What can hang from each mark
A: Q S
T: H Q
G: H S
L: A H
Q: A X
X: Q
S: G X
H: T

Known rows, with every way that one mark hangs from another
H{T{Q{A{S{G}} X}}}: [ -8  19   6 -34  -4  11 -25  -8  15 -26  11   1  13  -4  42  17  -4 -22
 -19 -25 -33  41  -9  20]
A{Q{X} S{G{H{T}}}}: [-44   3   1   2 -22  17  13 -37   5  17 -29   4   9   4  18   2   7  -7
 -43 -29  16   2 -15  11]
G{H{T} S{X{Q{A}}}}: [  3 -18   0  55  37 -20   6  25  -8  77   6 -15  -4  -2   2  27  30  20
 -10  52 -84 -21   1   5]
S{G{H{T}} X}: [  3  -3  -6  82  14  12   6 -20 -13  13   3  35   9 -22  19  16  17 -20
 -13   9  10 -60  -6  29]
Q{A{S{G{H{T}}}} X}: [-16  -7  16 -26  -2   1   1 -13   1   1 -19  23  24   6  51  26   9   3
 -45 -19  -3  25 -21   3]
H{T{Q}}: [ 25  33  -3  19  40  -4  -6  -9 -34 -26  12  19   6 -20  17 -16 -19  13
  18  -6 -15 -22  27  17]
S{G{H{T}} X{Q{A}}}: [ -2  -6  -2  58  32  -9 -10   7   8  51  16   7   0 -26  13  -2  24  -1
 -27  36 -46 -11 -15  16]
Q{A{S} X}: [ -3 -24  19 -95  14  -6  17  31  10 -34  -9  18   9  18   9  -3 -16   1
   7 -21  34  39   4 -24]
G{H{T{Q}} S}: [ 11  15  -1  75 -11  -1   0  -5 -56  20 -11  -1   0  -8  20  38  14  26
  -5  10 -34 -29  10   6]
T{H Q{A{S{G}} X}}: [ -7  10 -15 -69 -32  28 -30  -6  28 -32  14  46   3   9  21  43 -10 -38
 -10 -21 -21  80 -12   6]
S{G X{Q{A}}}: [  1 -31  -5  40  42  -4 -12  24  22  32  26  17 -16 -31 -21 -23  14 -26
  -3  20  18   0 -11   5]
X{Q{A{S{G{H{T}}}}}}: [ 14   1   8 -15  43 -13 -13  -2 -12  55 -11  14   7 -11  25  23   0  36
 -55   5 -33  39 -15 -17]
A{Q}: [  0 -21  -9  19   4  -2  23  13 -18 -13  -1 -18 -11 -11 -38 -75  -8  -1
  21 -13  53 -36  21 -17]
L{A{Q S} H{T}}: [  7  32  11 -26 -22 -22   7 -50   1 -16 -14 -58   9  29 -30 -97  -6  38
  27 -25  38 -35  15  -2]
A{Q S{G{H}}}: [-20 -28  -9   3 -43  14  17   3 -18  16 -25 -29  -7  -1 -21  -4  -2  -6
 -36 -22  54  -9  -7 -26]
L{A{Q S{X}} H{T}}: [ -5  21   3  -2 -32 -13  13 -45  26 -16  -4 -62   5  30 -46 -81   2   7
  49 -11   9 -57  14  19]
L{A{Q S{G X}}}: [ -1 -27  -1  26 -58   6   9  -8  36   7   6 -52  -8  -3 -52 -56  21 -45
  11 -17  56 -39   5   0]
L{A H{T{Q}}}: [ 23  57  16  60 -19 -21 -14 -54 -15 -39   3 -22   6   1   1 -86  -3  29
  45  -6  38 -40   8  20]
T{H Q{X}}: [ -7  27 -17  -5   0  19  -9 -10   1 -40  10  83  -3   1  11   3 -20 -22
  32  -8   8  35   8  14]
L{A{S{X}} H}: [ 18  11  12 -10 -23 -10  15 -25  12 -35 -11  -9  -4  28 -33 -41  -3  13
  54  -7  80 -36  10  -6]
Q{A{S{G}} X}: [ -9 -29  10 -40   5  10  -1  13  14 -18  -7  27   9   1  16   5   0 -18
 -21 -32  59  38 -13  -9]

Rows
[-21 -31  16 -34 -30   7   9  19   5 -11 -22  10   9   8  24  22   5  -5
 -38 -19  50  32 -27 -19] -> Q{A{S{G{H}}} X}
[ -7 -22  -5   7 -61  15  -7  38   8 -25   5 -54  -9   0  -1  52   5 -33
  -7  12 -31   9 -11  -8] -> T{Q{A{S{G{H} X}}}}
[   3   17   -8 -105  -19   14  -16   11   23  -46   13   33    4   25
   14   38  -24  -15   24  -12  -46   79    7   -6] -> T{H Q{A{S} X}}
[  6 -25   6 -15   9 -13  -2  31 -10  42 -17   4 -10  -7   6  18  -3  26
 -50   5  11  53 -19 -39] -> X{Q{A{S{G{H}}}}}
[ 15  37   0  -3   6 -13 -15  -6 -17 -56  18 -37   6   5   3 -55 -14  26
  34   5 -15 -24   7  18] -> L{H{T{Q{A}}}}
[   9   11    3  -45  -25   -3    2   29    2  -27    5  -55    8   15
   13   48   -7    4   17   22 -106   -3    9    3] -> G{H{T{Q{A{S{X}}}}}}
[  -2    5   10  -35  -53  -15   17  -27    6  -26  -21  -67   -7   30
  -55 -105  -12   24   32  -27   92  -24    9  -23] -> L{A{Q S} H}
[  0   6  -5  53 -28   7 -14   9   5 -13  25 -41   6 -22  16  17  24 -30
  -2  26 -70 -40 -10  30] -> S{G{H{T{Q{A}}}} X}
[ -9  18  13 -25   9  -7 -10  11   5 -44  20  -7  15  -7  32 -23  -4  -7
  21  -3 -39   9   6  19] -> H{T{Q{A X}}}
[-11 -43  -1  43  16 -17  12  53  -7  63   0 -28 -20   1 -22  22  27   8
   1  49 -31  -9  -7 -21] -> G{H S{X{Q{A}}}}
[  1 -11 -15  18  58  10  -4  -4   8  42  -1  57 -17 -14 -22  35  -7 -15
 -17  -1  36  25   1   3] -> A{S{G X{Q}}}
[ 21  44   2 -60   2  -9 -15 -16 -14 -54   4 -35   8  22   7 -17 -30  35
  24 -10 -35  11  12   2] -> L{H{T{Q{A{S}}}}}
[ -9 -25  -9  80 -11  15  16  11 -11   6  -1  25  -6 -21  -6  13  16 -27
  -7   8  60 -50  -9   8] -> S{G{H} X}
[ 36   4 -18 -47   0   3 -18  17  -1 -40  35  23   0  -2  -6  -7 -18 -14
  34  10 -47  20  16  -9] -> T{H Q{A}}
[  8 -14   2 -13   1   5   0   6   5   8   6 -12  16   1  20  40  11 -13
 -23   8 -48 -15  -6  10] -> Q{A{S{G{H{T}} X}}}
[ 18 -15   8 -71  60 -23   4  46  -4  20  -4  14  -8   3 -12  -9 -26  35
  -5   2   3  49  14 -46] -> X{Q{A{S}}}
[ 17  46  12  11  44 -26  -4 -51  16  27  -7   8  -1  19 -15 -38  -6  40
  33   8   9  -8   8  17] -> L{A{S{X{Q}}} H{T}}
[-36 -14  -1 -59  -7   6  26   6  11 -17 -21   5  -5  15 -20 -28 -18  -6
  10 -33  55  14   9 -20] -> A{Q{X} S}
[ -1 -42   0 -15 -29   8  10  22   8  -8   0 -19   0   2  -1  40   7 -18
 -17   8   2 -10 -10 -12] -> Q{A{S{G{H} X}}}
[-10  21 -12  93 -21  19  -8 -15 -13  -7  13   8   0 -30  19  25  17 -24
  -4  15 -30 -49  -5  39] -> S{G{H{T{Q}}} X}
[ -2   6  -8  92 -19   7   3   5 -32  21   1 -10  -3  -5   8  54  22  -3
  13  28 -64 -41  11  27] -> G{H{T{Q}} S{X}}
[  6  -3  -9 -21  67  -4  11  21   3  30  -5  48 -19   0 -26  26 -23  11
  15   7  12  22  18 -15] -> A{S{X{Q}}}
[ -2  12  -8  34  51   5  -2 -26  -3  62 -12  50  -2 -10  14  56   5  17
 -39  12 -22  10  -7  12] -> A{S{G{H{T}} X{Q}}}
[-13 -11 -10  28  10   8   4   1  -1  56 -19  41 -20 -10 -11  55   1  -1
 -28  13  28  17 -10 -17] -> A{S{G{H} X{Q}}}
